What can hang from each mark
J983: J117
J204: J76
J32: J117 J775
J117: J32 J450 J558 J983
J76: J117
J39: J117 J204
J775: J32

Known rows, with every way that one mark hangs from another
J39[J117[J32[J775] J450 J983]]: [ -7.2 -21.1  21.2 -35.9 -38.9  83.8  21.8  15.7  51.9  59.3  72.9   5.2
 -17.3   7.6   1.3  -9.3 -17.3  21.5]
J32[J117[J558] J775]: [-21.9 -43.7  -2.9   4.6 -26.1  37.3  26.9  -8.7   0.3  21.5   5.1  -1.8
   7.5 -36.9   4.3 -15.7 -22.7   6.8]
J983[J117[J32 J450 J558]]: [ 34.2 -39.2   5.2  -9.3 -11.5  38.3  12.1 -29.4   1.9  37.2  26.8 -17.2
 -15.0  -3.4  37.3  -2.9 -29.9  17.9]
J39[J117[J983] J204]: [-16.4 -10.6  31.7 -14.4 -22.9  51.1  22.7  15.4  42.2  38.9  41.4 -27.8
   3.4   3.0   5.2  28.3  12.7  -0.2]
J32[J117[J983] J775]: [-41.9 -25.9  22.6 -11.9 -39.8  44.7  27.7  11.4   8.9  29.5  19.2  -8.9
 -18.5 -12.5 -11.8 -10.3   1.0  -6.1]
J204[J76[J117[J32 J558 J983]]]: [ 37.3 -55.1  19.3   1.9 -52.9  59.7  -0.6  15.1  10.4  48.2  72.7 -44.5
  16.8  11.9  34.8  29.2  -3.9  -3.8]
J76[J117[J32[J775] J983]]: [-25.8 -34.3  39.1 -14.9 -63.4  55.0  30.5  20.4  11.3  28.5  67.2 -21.1
   5.9  14.9   3.3  16.1 -20.1   5.0]
J775[J32[J117]]: [-14.7 -30.9 -24.8  -5.0 -28.4  21.0  33.2  22.8 -11.6  27.8  15.6 -11.1
 -11.9 -22.8  -4.9 -11.8 -11.2 -13.5]
J76[J117]: [ -9.1 -19.0  30.1  -3.1 -16.8   8.2  31.3   9.0  -2.8  18.1  24.5 -28.3
  10.8   3.8  15.6  23.1 -10.8  -7.2]
J76[J117[J450 J558 J983]]: [ 15.0 -31.9  35.7 -19.9 -25.0  52.5  -0.6  -0.9  16.5  38.2  55.1 -62.1
 -11.7   9.7  21.6  22.9 -26.7  -6.5]
J204[J76[J117[J32 J450 J983]]]: [ 40.7 -29.7  40.1 -16.1 -46.7  66.4   7.5  17.0  27.2  53.2  85.0 -36.3
 -19.8  35.1  32.5  20.9  -7.5 -18.5]
J76[J117[J32 J450 J558 J983]]: [ 25.2 -38.3  19.8 -23.1 -44.5  73.3  -6.8   9.3  17.6  56.1  72.3 -47.8
  -6.0  20.6  27.0  20.3 -33.7   9.4]
J775[J32[J117[J450 J558 J983]]]: [  6.8 -43.8 -17.2 -23.5 -35.5  66.4   0.2  14.1   5.1  48.4  46.5 -45.5
 -36.3 -16.8   1.6 -13.8 -27.8 -11.9]
J204[J76]: [ 36.8 -15.9  20.5   1.4  -5.8   8.8  25.6  -6.2  14.5  27.9  19.5 -16.3
   4.3  -4.1  13.3   6.5  12.2 -20.3]
J117[J32[J775] J450 J558 J983]: [ 19.8 -33.4  18.9 -30.5 -45.7  79.1   4.2 -12.8  32.2  47.1  65.9 -22.6
 -10.1   2.5   4.1  -9.8 -39.7  15.7]
J117[J32 J450 J558 J983]: [ 43.3 -26.0   5.4 -31.0 -31.8  67.0 -10.8  -4.9  25.1  62.3  56.1 -34.1
 -10.6  10.5  11.0   2.2 -24.9  14.8]
J117[J32 J558 J983]: [ 29.6 -33.7  -2.7 -20.1 -38.5  50.0  -6.2   3.1  11.2  50.9  42.0 -29.9
   9.8   0.3   5.4  10.1  -9.7  20.0]
J204[J76[J117[J983]]]: [ 11.7 -30.0  49.4  -1.1 -32.1  29.4  18.0  15.5  12.4  27.2  52.5 -47.2
  -4.3  13.5  20.2  29.6  13.8 -30.4]
J39[J117[J983] J204[J76]]: [  8.6 -20.1  39.3  -2.2 -24.9  56.5  20.8  11.7  50.2  40.4  55.7 -27.6
   1.6   5.2  19.2  31.2  26.2 -18.1]
J204[J76[J117[J32[J775] J450]]]: [ 20.7 -33.5  41.8  -3.0 -44.7  59.8  36.9   0.4  28.4  32.0  80.2  -5.9
  -4.0  19.7  32.5   3.4 -33.0 -12.6]
J76[J117[J32 J558 J983]]: [ 11.1 -46.2  13.4 -10.2 -51.0  55.1   0.2  17.1   2.3  47.0  59.1 -44.7
  17.0   8.5  21.3  27.0 -16.9  14.5]
J775[J32]: [  5.7 -19.5  -7.7 -13.7 -19.8   6.5  34.8   9.9  -2.1  19.0  28.0 -23.5
   0.1 -14.8  -8.4  -2.2 -15.2 -12.0]
J204[J76[J117[J450 J558 J983]]]: [ 39.1 -42.2  41.5  -6.5 -27.1  55.9  -0.6  -2.0  24.0  39.8  69.1 -61.5
 -13.2  10.3  36.4  22.7 -14.5 -25.0]

Rows
[ -3.5 -25.7  -4.2 -28.2 -36.4  54.7  15.3  23.5   8.8  44.5  44.4 -33.4
 -48.2  -1.1  -5.9 -15.2 -15.7 -22.3]  J775[J32[J117[J450 J983]]]
[ -8.1 -21.9  24.9 -23.8 -50.9  52.3  24.5   6.1  20.8  35.0  49.1  -7.5
  -0.9   6.1 -10.1  -3.8 -11.6  10.3]  J117[J32[J775] J983]
[ 24.0 -30.8   7.7 -19.8 -32.5  61.5  17.8 -20.6  25.3  37.2  49.8  -3.9
   6.4  -5.2  11.9 -16.3 -49.2  20.1]  J117[J32[J775] J450 J558]
[ 10.1 -46.5  18.6  -7.1 -24.8  48.4  28.6 -36.6  10.0  24.1  36.3  -7.6
 -11.8  -9.0  30.6 -14.4 -42.6  18.9]  J983[J117[J32[J775] J450 J558]]
[ 12.0 -11.9  18.6 -25.3 -30.4  50.3  31.1 -11.2  27.6  37.2  47.0   8.8
  -7.2   8.4   2.9 -15.9 -37.2  10.0]  J117[J32[J775] J450]
[ -4.3 -27.0  30.9 -11.7 -24.1  37.5  42.0 -26.1  10.8  22.3  33.5   5.3
 -26.1   3.0  22.8 -17.0 -31.8   9.2]  J983[J117[J32[J775] J450]]
[ 11.4 -31.3   4.8 -19.8 -21.4  61.6  -8.3  -0.2  14.3  54.4  26.5 -36.6
 -29.1  -7.9  11.7  -6.5 -13.7  -2.0]  J32[J117[J450 J558 J983]]
[ -5.6 -17.3  16.2 -19.2 -42.7  70.9  16.9  23.6  42.4  55.9  60.3 -13.2
  11.0  14.6  10.4  28.0   7.9  16.1]  J39[J117[J32 J983] J204]
[  0.9 -23.2 -17.7 -18.3 -21.3  37.6  27.2  14.9   2.2  37.4  29.5 -14.1
 -32.8  -9.8   0.9 -20.8 -26.2 -17.1]  J775[J32[J117[J450]]]
[ 45.7 -39.9  29.3   4.6 -12.8  39.2  10.8 -11.9  18.0  31.3  53.0 -43.2
   0.8   2.9  44.1  17.9 -25.0 -20.6]  J204[J76[J117[J450 J558]]]
[ -0.2 -28.1   7.1   1.5  -9.1  43.6  21.5  -5.6  33.1  32.0  29.0 -21.5
  30.8 -18.3  23.0  25.7 -10.0  13.5]  J39[J117[J558] J204]
[ 19.1 -47.4  -2.0   3.2 -18.3  19.4  17.2 -21.2 -11.9  29.6  12.5 -15.4
   7.2 -15.1  31.4   4.6 -12.9  21.4]  J983[J117[J32 J558]]
[-14.9 -39.0  17.6 -18.5 -35.3  72.2   8.5  -8.2  22.1  39.5  35.5 -24.5
 -26.9 -15.4   3.2 -18.0 -27.1  -1.1]  J32[J117[J450 J558 J983] J775]
[ -2.6 -50.7 -37.4   0.4 -29.6  30.5  20.2  12.3 -14.0  30.5  17.9 -22.5
   0.0 -36.3   3.6 -12.3 -23.0  -3.4]  J775[J32[J117[J558]]]
[-12.3 -26.4  47.5 -26.8 -58.6  73.0  24.2  12.1  26.7  38.6  81.0 -24.5
 -16.1  26.8  10.1   8.9 -35.5   0.9]  J76[J117[J32[J775] J450 J983]]
[ 25.3 -16.4  57.6   5.8 -24.1  43.7  31.2  -8.0  31.6  19.2  61.7 -42.7
  -3.8  27.4  42.7  37.0 -16.7 -39.2]  J39[J204[J76[J117[J450]]]]
[-16.7 -34.7  24.4   1.9 -30.6  20.2  48.7 -18.8  -2.7  10.8  19.7   8.3
  -3.2  -8.1  16.9  -9.9 -15.8  13.2]  J983[J117[J32[J775]]]
[ 28.2 -22.8  57.7 -13.3 -25.5  46.2  11.8   7.8  27.0  36.6  66.8 -50.6
 -25.6  25.3  28.7  23.1  -1.7 -34.7]  J204[J76[J117[J450 J983]]]
[-29.7 -45.7   9.4  -5.1 -40.3  54.7  14.3   0.4   8.3  30.7  21.6 -21.9
  -5.3 -26.3  -2.4 -11.4 -12.6   3.3]  J32[J117[J558 J983] J775]
[ 25.6 -24.1   9.9   4.1 -30.2  59.3  29.8  11.8  44.2  49.1  58.6   4.0
  25.4   7.8  30.9  23.3  10.3   1.9]  J39[J117[J32] J204[J76]]
[ -5.7 -54.9  10.7   5.4 -29.2  31.1  34.1 -29.2  -4.0  13.5  22.1  -4.2
   8.9 -21.4  24.0  -6.6 -27.4  23.7]  J983[J117[J32[J775] J558]]
[ 27.0 -26.9  -1.6 -14.3 -23.2  80.4   9.8  -3.1  48.1  60.5  60.8 -10.1
  16.0   3.0  33.2  15.8 -31.2  25.8]  J39[J117[J32 J450 J558] J204]
[ 22.2 -30.0  34.6  15.0 -49.6  47.1  32.3   8.6  17.3  28.9  66.7 -26.2
  24.5  26.7  40.3  42.3  -7.4 -17.6]  J39[J204[J76[J117[J32]]]]
[ -2.0 -12.8  17.9 -26.6 -21.0  50.3   4.6   9.9  15.9  53.9  23.8 -24.0
 -41.8   5.5   2.9  -6.7  -1.8 -11.3]  J32[J117[J450 J983]]
[ 27.0 -37.3  13.3  13.9 -11.2  48.1  20.2  -7.7  41.0  34.1  41.4 -20.7
  30.2 -16.6  35.0  25.8   2.8  -4.0]  J39[J117[J558] J204[J76]]
[-14.9 -53.3  25.8  -7.9 -63.5  64.5  15.7   9.1  10.5  31.4  69.4 -32.7
  18.7   1.3  12.9  16.1 -32.6  15.3]  J76[J117[J32[J775] J558 J983]]
[  6.7 -14.0  31.7 -34.6 -43.7  69.2  18.3  -2.8  35.7  43.2  63.3 -10.1
 -22.8  19.1  -3.9  -9.8 -26.8   7.1]  J117[J32[J775] J450 J983]
[ -6.4 -51.2 -25.0 -10.7 -41.2  49.2   7.4  21.5  -7.6  38.8  32.1 -41.4
 -13.1 -27.8  -4.9  -6.2 -10.8  -7.7]  J775[J32[J117[J558 J983]]]
[-21.3 -17.1  18.0 -12.7 -20.2  44.8  35.2  -6.0  16.2  31.0  17.4   4.7
 -26.0 -10.1   3.6 -23.5 -25.7  -6.2]  J32[J117[J450] J775]
[ 16.4 -28.3  -7.9  -9.0  -8.9  43.3   5.0  -9.8   7.3  47.5  10.1 -18.3
 -15.6 -16.7  19.8 -13.2 -22.3   1.9]  J32[J117[J450 J558]]
[  4.1 -41.0  11.4 -17.8 -51.0  61.4  10.4  -3.5  19.4  36.7  52.7 -19.1
  12.1  -7.9  -2.8  -2.6 -24.4  21.2]  J117[J32[J775] J558 J983]
[-10.0 -36.1   4.7  -6.7 -20.7  54.8  21.3 -15.9  14.8  30.7  20.1  -6.0
 -13.3 -23.9  11.2 -23.2 -39.1   2.9]  J32[J117[J450 J558] J775]
